Each row was made from one small tree. The marks that hang from a mark follow it in brackets, in alphabetical order. Every link used is in the known rows. Write each row's tree.
Known rows
K{D S{B{M W} V}}: [-11  33  15 -36   1  22   1 -15 -17 -20  19  -5 -15 -48  10  17  -1 -17
   3  14 -13   1   0  47  14]
K{D{W} S{B{V}}}: [-14  26 -10 -31  12  22   4 -15  -8 -22  22   0  -9 -26  12   0   4  -2
  13  15  -5 -16 -12  36  -4]
V{K{D{S{B{M}}}}}: [ -5  10   6 -21   1  19   5 -10  -4 -19  17  -1   2 -20 -12  -9   4   1
  -3  17 -14   5 -21  35  -2]
B{D M}: [-14  10  10 -16 -13  17  -5 -16   1  11   3 -14 -15 -19 -14  14  -2 -15
 -17  -5   2   8   5  20  17]
M{K}: [-6 -8  0  4  3  3 -8  8  1 -5 -5  3 -2  3 -6  9  8  8  1 -5  6  3 -4  3
  0]
K{D{W} S}: [-14  22  -3 -20  -1  21   2 -16  -3  -6  22  -5  -3  -1   9  -5  15  -3
  14  19 -13  -4 -12  17   3]
B{K M V}: [-15   5  -3 -10  -7   1  -9   2 -12 -14  -2 -17 -18 -27   0  33 -10  -5
 -21  -7  10   0   8  35   0]
K{S}: [ -2   9  -3  -6  -4   2   6   2  -6  -6  11  -7   0   1   4 -10   6  -5
  10   8 -14  -8 -10   3   7]
K{D{W}}: [-11  12   0 -15   3  19  -5 -18   3   0  11   3  -2  -1   6   4   9   1
   5  11   1   4  -2  14  -4]
D{W}: [-4  6 -3 -5 -6  7  5 -5 -5 -6  0  8  1  6 -9  3  1  2  6  9 11  5 -5  7
  2]
S{B{M{K} V}}: [ -8   7  -1 -17  10  10  -1   2 -10 -21  -6   1 -16 -29  -8  25 -15   1
 -10  -7  14  -3  -2  34   1]
K{D{S}}: [ -4   7   9  -9   9  12  -2  -5  13  -4  17   0   1 -14   4 -12  12   8
   1  11 -15  -5 -14  12   2]
M{K{D{W{V}}}}: [-19   9  -1  -9   1  21 -16  -3   8  -4   5  -3   0   2   6  16  11   2
  10   3  10   8  -3  13   2]
B{K{S}}: [ -9   5  -8  -3 -13  -1   0   9 -11 -12   7  -9  -6 -10   4   1  13   1
   3   9  -5  -7 -11  17   1]
V{K{D{W{E M}} S}}: [-19  18 -11 -21  -4  25  -8 -15  -6 -24  22 -19   8  -6  -6 -11  18  -8
   8  23   1   9 -17  25 -15]
K{D S{V}}: [ -7  21   8 -14   8   8  -7  -6  -1  -4  19 -15  -1 -21  27   4  10 -12
  15  10 -18  -6  -1  15   1]
K{D S{B{W} V}}: [ -8  26   9 -29   8  15   0  -9 -11 -19  20   0  -9 -45  15   7   5 -12
  11  14 -14  -5  -1  37   6]
K{D{S{B{V}} W{M}}}: [-13  23   2 -29  16  26   1 -14  -3 -28  15   5 -11 -37  -3  -1  -3   7
   4  22  15  -9 -19  41  -6]
V{K{D{W{B M}} S}}: [-17  22 -12 -26  -6  34   4 -13 -11 -26  19 -14   2   2  -6  -4   6  -7
  14  18   5   2 -22  34  -2]
B{D{S} V W{E K}}: [-23  -8   1 -12   7  10 -19   6  13 -23  14 -22   2 -51 -31   7  17  -4
 -26 -17   7   4  -4  39  20]
S{B{D K V}}: [-16   4 -10 -16   3   7  -9  -1  -4 -11   1  -6 -19 -50  -2  17   0  -1
 -13  -6  15 -13   1  41  -6]
D{W{E V}}: [ -8  10  -7  -3  -9   8 -10   3   9 -11  -1  -6  17   0  -7   0   2  -3
   8   2  19   7  -4   4   2]
S{B V{K}}: [  6   4   2  -6   7  -3   3   5 -14 -19  -2   3   7 -25   1   6  -7  -6
  12   8   6   4  -4  23 -12]
K{D{W{B M S V}}}: [-18  28  -4 -31  -3  36  -8  -5   8 -21  11 -22  -8  -4  -3  11  -5  -4
  17  13  32   1 -15  33   8]
S{B}: [  4   5  -3  -9   6   4   8  -1  -5 -11  -3  12  -3 -15  -3  -4  -4   5
   4   5   6  -6  -8  12  -4]
D{S W{B E}}: [  3   7  -6  -5  -1  18  11  11  11 -30   3   9  19  -7 -35 -16   6  20
   7   4  16  -5 -35  21  10]

Write each row's tree
[-12  11  -2 -12  -3  11 -12   0  -4 -18  -5   1  -3 -54 -10  18   9   0
   1   7  29   2  -5  42  -7]
S{B{D{W{E}} K} V}
[  0   8  -6 -11  11   9   7   7   3 -36   7  13  11 -34 -25 -13   1  16
   3  10  15 -10 -26  31  -4]
D{S{B{V}} W{E}}
[-15   6  10 -13 -12  14 -14   5  19  -8  16 -12   8 -41 -24  -6  12 -10
 -14  -7   4   5  -5  24  25]
B{D{S} W{E V}}
[-14  18  -6  -9  -9  15 -13  -2   3 -19  -3 -12   9  -8  -8   4  -4  -8
   6   8  36  10  -4   9  -2]
D{W{E M V}}
[ -9   3   3 -12  23  14  -8   5   8 -20  10   5  -6 -31   0   4   9  16
   1   2  -2 -11 -15  30  -5]
M{K{D{S{B{V}}}}}
[-27   6  -7 -15   5  23 -24  -7   6 -15   3 -17 -10 -34 -19  20   4  -6
 -14  -9  38   3   2  30  -6]
B{D{W{E M{K}}} V}
[ -5  -7  -1   2  11  -6 -24  22  13 -26  -1 -34  12 -15 -16   9  19   0
   9   3  20  14 -13  16   1]
W{E K S{V}}
[-12  10  -4 -17   5  21 -16  -8  15 -13  17 -12   2  -6 -11  -4  20   6
   7  15  10   6 -14  20  -9]
K{D{W{E S}}}
[ -5   5   7  -6   9   2 -13  -4  -2  -5   9 -12   7 -15  16  11   4 -12
   7   6  -7   9   6  16 -13]
S{V{K{D}}}
[-17   3 -10 -12  -1  15 -16   5   1 -34  -1 -26   3  -2 -32   5  16   3
   6  18  43  18 -23  24  -1]
D{W{E K M S}}
[-10  22 -12 -17 -14  20   3   9  -8 -29   5 -28   5   2  -3  -1 -13 -16
  16   2  18  -3 -17  23  10]
W{B M V{K{S}}}
[-11  18   8 -25 -10  18   2 -14 -18 -14   2  -3  -5 -37 -17  21  -8 -18
   1  11  16  15  -3  47   5]
S{B{D{W} M} V{K}}
[ -3  15  -5 -11  -1  25   9   6   5 -38   0   2  10 -14 -36 -12  -1  15
   6  10  32  -3 -35  26   7]
D{S W{B E M}}
[-19   9  -5 -23  -4   9  -2  -3 -23 -32  19 -20 -10 -28  -8  11  -7 -21
 -11   3   5   4   3  38  -1]
B{V{K{S}} W{M}}
[ -3   3   2  -9  -6   0  -1   7  -8 -20   9 -10   4   0 -14   9   4  -6
  19  19  18  15 -13  25  -3]
D{W{S{V{K}}}}
[-10  13  -3 -11  -4  10 -23  14  15 -23   3 -35   3 -13 -11  -1   0  -9
   6   9  34   6 -12  12  -3]
W{E M S V}
[ 11   8  13  -5  11  -4  10  12  -3 -20   2  13   4 -35  -4  -6  -4   8
  13  13   1  -8 -18  21   4]
D{S{B V}}
[-15  13  20 -25  -4  19  -7  -6 -13 -13  -2   3 -20 -57 -19  38  -5 -14
 -13  -6  16  13   8  51  20]
S{B{D M{K} W} V}
[-15  13   8 -22 -13  12 -11   6  -3 -21  10 -23 -13 -17 -12  14  -7 -17
  -1   8  27  12   0  27  15]
B{W{M S V}}
[ -6  12   3 -23   0  16   5  -9 -17 -23  -1  10 -14 -34 -13   7 -10  -4
  -8   9  20   2  -1  30   1]
S{B{W{M}}}
[-23   3   5 -16   0  16 -17  -5   1   0   2 -20 -21 -30 -12  33  -4 -13
 -23 -19  10   3  10  32  12]
B{D M{K} V}
[ -8  10   9 -14  10  11 -13   5 -11 -35  -9   5  -5 -53 -14  22  -3  -2
  -4   2  33  10   1  35  -6]
S{B{W{E M{K}}} V}
[-16   8  -6 -30   6  17 -10  -2  -6 -26  11 -26 -21 -38 -19   6  -6 -13
  -3  10  31  -2 -13  47 -10]
W{M S{B{D V{K}}}}
[-14   8  -1  -9   6  16 -10  -1   2  -6  15  -8  -6  -3   9   2  21   2
   8   6 -14  -4 -10  13   1]
M{K{D S}}
[  0   6  14 -10  -1  -2   6  15 -14 -31   3  14  -5 -54 -11   9   2   8
   0  13   7  -2 -14  44   8]
D{S{B{K W} V}}
[-10   7  -8 -13  10  16  -3  11   7 -25   9 -10  -7 -31   1  12   0  14
  -5  -9   5 -19 -16  40   2]
W{B{K{D{S}} V}}
[-15  14  -9 -21  -1  32  -1 -15  -6 -21   9  -8   1   1  -9   4   1  -2
   6  11  17   8 -12  31  -8]
V{K{D{W{B M}}}}
